Each row was made from one walk, in order. Every step used is in the known rows, and no mark comes twice. Write each row's walk.
Known rows:
sitav -> gasu -> namag -> febas -> kanopun: [ 85  15  38  12  22 -31  25  44 -26 -50  -9  26  16 -27   2  -3  29  38
 -48 -13 -55  41]
sitav -> gasu -> namag: [ 32   0  -1  16  17 -35  21  26   3   4 -25  21   2  -9 -15  17  48  45
  21 -10 -19  14]
febas -> namag -> ritu -> kanopun -> sitav -> gasu: [ 70  74   4  66  18  24 -19 100   9 -32  15 -20  12 -10 -33  34 -11  36
 -39  10 -79  12]
sitav -> gasu -> namag -> ritu: [ 41  11   9  27  24 -30 -10  60 -15  -3  -2 -11  21 -20 -24  21  33  19
 -22   7   3  30]
febas -> namag -> ritu: [ 20  27  -6  31   5  28 -30  37  -5 -31  24 -37  20 -10 -20 -34  11 -26
 -34   8  -4  13]
kanopun -> namag -> ritu: [ 42  47   7  22  -2   7 -50  41 -32  10  31  -8  27 -22 -13  -4  13 -20
 -10  22  16  10]
ritu -> kanopun -> sitav -> gasu: [ 51  47  11  33  13  -2  11  63  13  -1  -7  17  -9   0 -11  65 -25  63
  -7   2 -75  -3]
sitav -> kanopun: [-17  12  21   5 -17 -10  -4  46   9 -14  27  15 -37  10  -7   4  -3   8
   4  21 -11  21]
kanopun -> gasu -> namag -> febas: [ 43   4  11  -2  55 -37 -13  51 -38   4  -9  39  21 -24  23 -15  29  25
 -47  40 -36  47]
ritu -> namag -> gasu -> kanopun: [ 16  24  16  12 -32  -4 -38  45 -13  -5   5  20 -14 -10  60  20  12  44
   2  -1 -17  14]
gasu -> namag -> ritu -> kanopun: [ 19  33  15  21  -7  27 -59  44 -34  -1 -10  -5 -11   6  11  30  24  33
 -20  19 -15  41]
kanopun -> febas: [ 55  20 -16   0  34  -9  -9   4 -15   0  -9  27  17   1  13  12   6   0
 -22  25 -25   9]
kanopun -> sitav -> gasu -> namag -> ritu: [ 59  36   9  27  66 -26 -22  81   3   1  -3   1  36 -32 -20  46  27  35
 -34  29 -30  15]
sitav -> kanopun -> ritu -> namag -> gasu: [ 10  50  25  23 -37 -22 -61 117   5   6  24   2 -44 -36  15  -5  -6  23
 -57  67 -19  46]
gasu -> kanopun -> namag: [ 43  44  15  20 -31   1 -43   8 -28 -10  26  43   3  -6  34  17  43  24
  41 -13  -1   9]
sitav -> kanopun -> febas: [ 36  31   4   4  15 -17 -13  50  -3 -14  19  41 -22  12   3  20   1   9
 -17  50 -38  29]
gasu -> kanopun -> febas: [ 62  26   3   7  21 -14 -29   6 -30 -30   7  48  13   3  51  38  24  15
 -14  12 -27  22]
febas -> namag -> gasu: [ 33  16  -6  20   9   2 -10  32   9 -25   5 -15  15  -8   3 -47   8   1
 -36  12 -22  -3]
febas -> kanopun -> ritu -> namag: [ 41  55  23   9 -39  14 -51  47  -5 -20  12   7 -31 -48  23 -14  -4  13
 -41  12 -16  28]
febas -> namag -> ritu -> kanopun: [ 22  49   2  44 -27  54 -44  50 -15 -36  18 -30  -9  10  -9  -7  -3   6
 -30   1 -35  24]
namag -> febas: [ 16   0  15   2  13   2  11  13 -26 -15  -2  -5  23  -8  -3  -7   0  -8
 -45  10 -33  25]
namag -> febas -> kanopun: [ 50   9  40  -4   3   3   3  20 -25 -52  17   6  14 -18  14 -20 -20  -9
 -66  -5 -34  27]
dutoge -> kanopun -> febas: [ 74  40 -26 -10  15 -20 -23  38 -32  22   0  48  13  20 -17  25 -24  42
 -26  44 -34  57]
ritu -> kanopun: [  5  20   9  10 -31  25 -13  13 -12   1  -6   5 -26  19  10  24 -14  32
   5  -4 -30  13]

Which walk is each row?
[ 88  34 -22  21  43  -6 -20  36  -4 -25  -5  10  29  -7  12 -35  16   2
 -55  39 -50   4]
kanopun -> febas -> namag -> gasu
[ 23  20   4  15  -6 -13 -19  48 -18  11  12  28 -22   6  27  17 -38  33
 -14  20 -29  22]
ritu -> kanopun -> gasu
[ 51  34  13  13   3   9 -14  22 -42   2   9  15  27 -18  -9 -16  28   1
 -15  14 -37  19]
kanopun -> namag -> febas
[ 50  26  23  42 -14 -56 -21  56 -17 -34  25  14   5 -35  15  37  17  18
 -42  -4  -5  43]
sitav -> gasu -> kanopun -> ritu
[ 56  40  26  -9  31   3 -19  23  17 -34  15  21   5 -25  20  11 -27  17
 -35   6 -33  -9]
febas -> kanopun -> sitav
[ 50  54  25  32 -23   2 -72  41 -44 -18  48  13  23 -20  25  23  30  -2
  -2   5  19  25]
gasu -> kanopun -> namag -> ritu
[ 11  30  17  24 -24  28 -44  48 -28  -9  15 -25  -7   7   4  30 -28   3
 -36  11 -10  26]
namag -> ritu -> kanopun
[ 94  45  31   5 -12 -20 -37  41 -17 -21  28  23  10 -34  28 -33 -12  11
 -33   7  -4  -6]
febas -> kanopun -> namag -> gasu
[ 92  57 -15  35  13  18 -32  48 -15 -24 -12  18   2  12  23 -11   3  35
 -51  32 -80  15]
ritu -> kanopun -> febas -> namag -> gasu
[ 80  37  27  14  33 -30  20  55  25 -39  16  23  10 -31  -7  27 -32  33
 -30  -9 -47 -10]
febas -> kanopun -> sitav -> gasu
[ 86  27   3  30  20 -47   6  34 -22 -33   5  50  18  -3  27  55  19  31
 -12  -3 -41  22]
sitav -> gasu -> kanopun -> febas
[ 61  51  10  28  33  -1 -44  56  12 -46  18  17  22 -17  43   5  18  34
 -37  13 -51  -5]
febas -> namag -> gasu -> kanopun -> sitav
[  74   33   44    2   19  -13  -51   42  -39  -49   -1   19   12  -54
   22  -25   34   10 -103   29  -30   67]
gasu -> namag -> febas -> kanopun -> ritu
[ 58  43  30  22 -15   3 -33  21 -57 -24  23  38  26 -15  30  10  45  16
  -8  -4 -34  32]
gasu -> kanopun -> namag -> febas
[ 30  31  14  25   2 -10 -49  86 -34   1  34  -1  -2  -6  19  22 -54   5
 -57  36  -9  36]
namag -> ritu -> kanopun -> gasu
[ 69   8  35  -5  29 -35  -2  57 -33 -44  34  29  21 -34  30 -28 -42  -6
 -86  19 -34  35]
namag -> febas -> kanopun -> gasu
[ 60  12  19 -11  28 -41 -28  43 -13 -23  12  53  -9 -28  42 -22   6  33
 -21  15  -7  22]
febas -> kanopun -> gasu -> namag
[ 54  58 -12   1 -33  -6 -34  38 -33  41  17  42   3   8 -33   5   0  49
  26  23 -11  41]
dutoge -> kanopun -> namag
[ 57  60  -1  34  22  10 -47  89  -6 -46  44   6   1   1 -19 -16  13 -17
 -55  59 -42  44]
sitav -> kanopun -> febas -> namag -> ritu
[  3  20   7   5 -13  32   1  29 -24   7 -15   1  -3 -10   4   0  13  19
 -11   6 -54  24]
ritu -> namag -> febas
[ 71  57   3   1 -19  -3 -27  50 -57  24  17  37  27   3 -37  -3  -2  41
 -21  30 -41  67]
dutoge -> kanopun -> namag -> febas
[ 24  30  24  22 -17 -21 -58  27 -23 -33  22  13  -1 -30  36  20  19   0
 -43  11  10  39]
gasu -> kanopun -> ritu
[ 40  33  35  -5 -24  31  -6  35 -23 -32   3  11  -8 -21  22 -15  -8  19
 -33  -8 -55  27]
ritu -> namag -> febas -> kanopun
[ 74  48 -23  32  38  20 -40  43 -19 -34  17  -9  36 -10  -9 -19  18 -29
 -56  36 -30  23]
kanopun -> febas -> namag -> ritu
[ 59  50  10  27  27  -6  -4  59   7   9 -32  36 -12   1  -2  68  25  93
  14   7 -81  10]
ritu -> kanopun -> sitav -> gasu -> namag
[ 34   9   4   7  46 -37 -53  69 -30   8  18  12  20 -26  18  -1  11   5
 -42  48  20  40]
kanopun -> gasu -> namag -> ritu
[ 85  42  33  43 -12 -31   6  48 -50 -29  23  38  33 -19   6  25  41  28
  -2 -19 -49  35]
sitav -> gasu -> kanopun -> namag -> febas
[ 74  53  25  52 -19 -30 -35  70 -36 -23  47  14  31 -25   3  38  23  12
   1 -11   7  24]
sitav -> gasu -> kanopun -> namag -> ritu
[ 41  61   7  25 -45  31 -35  21 -26  15   4  28 -22   9   5  15  14  39
  36   0 -37   5]
ritu -> kanopun -> namag
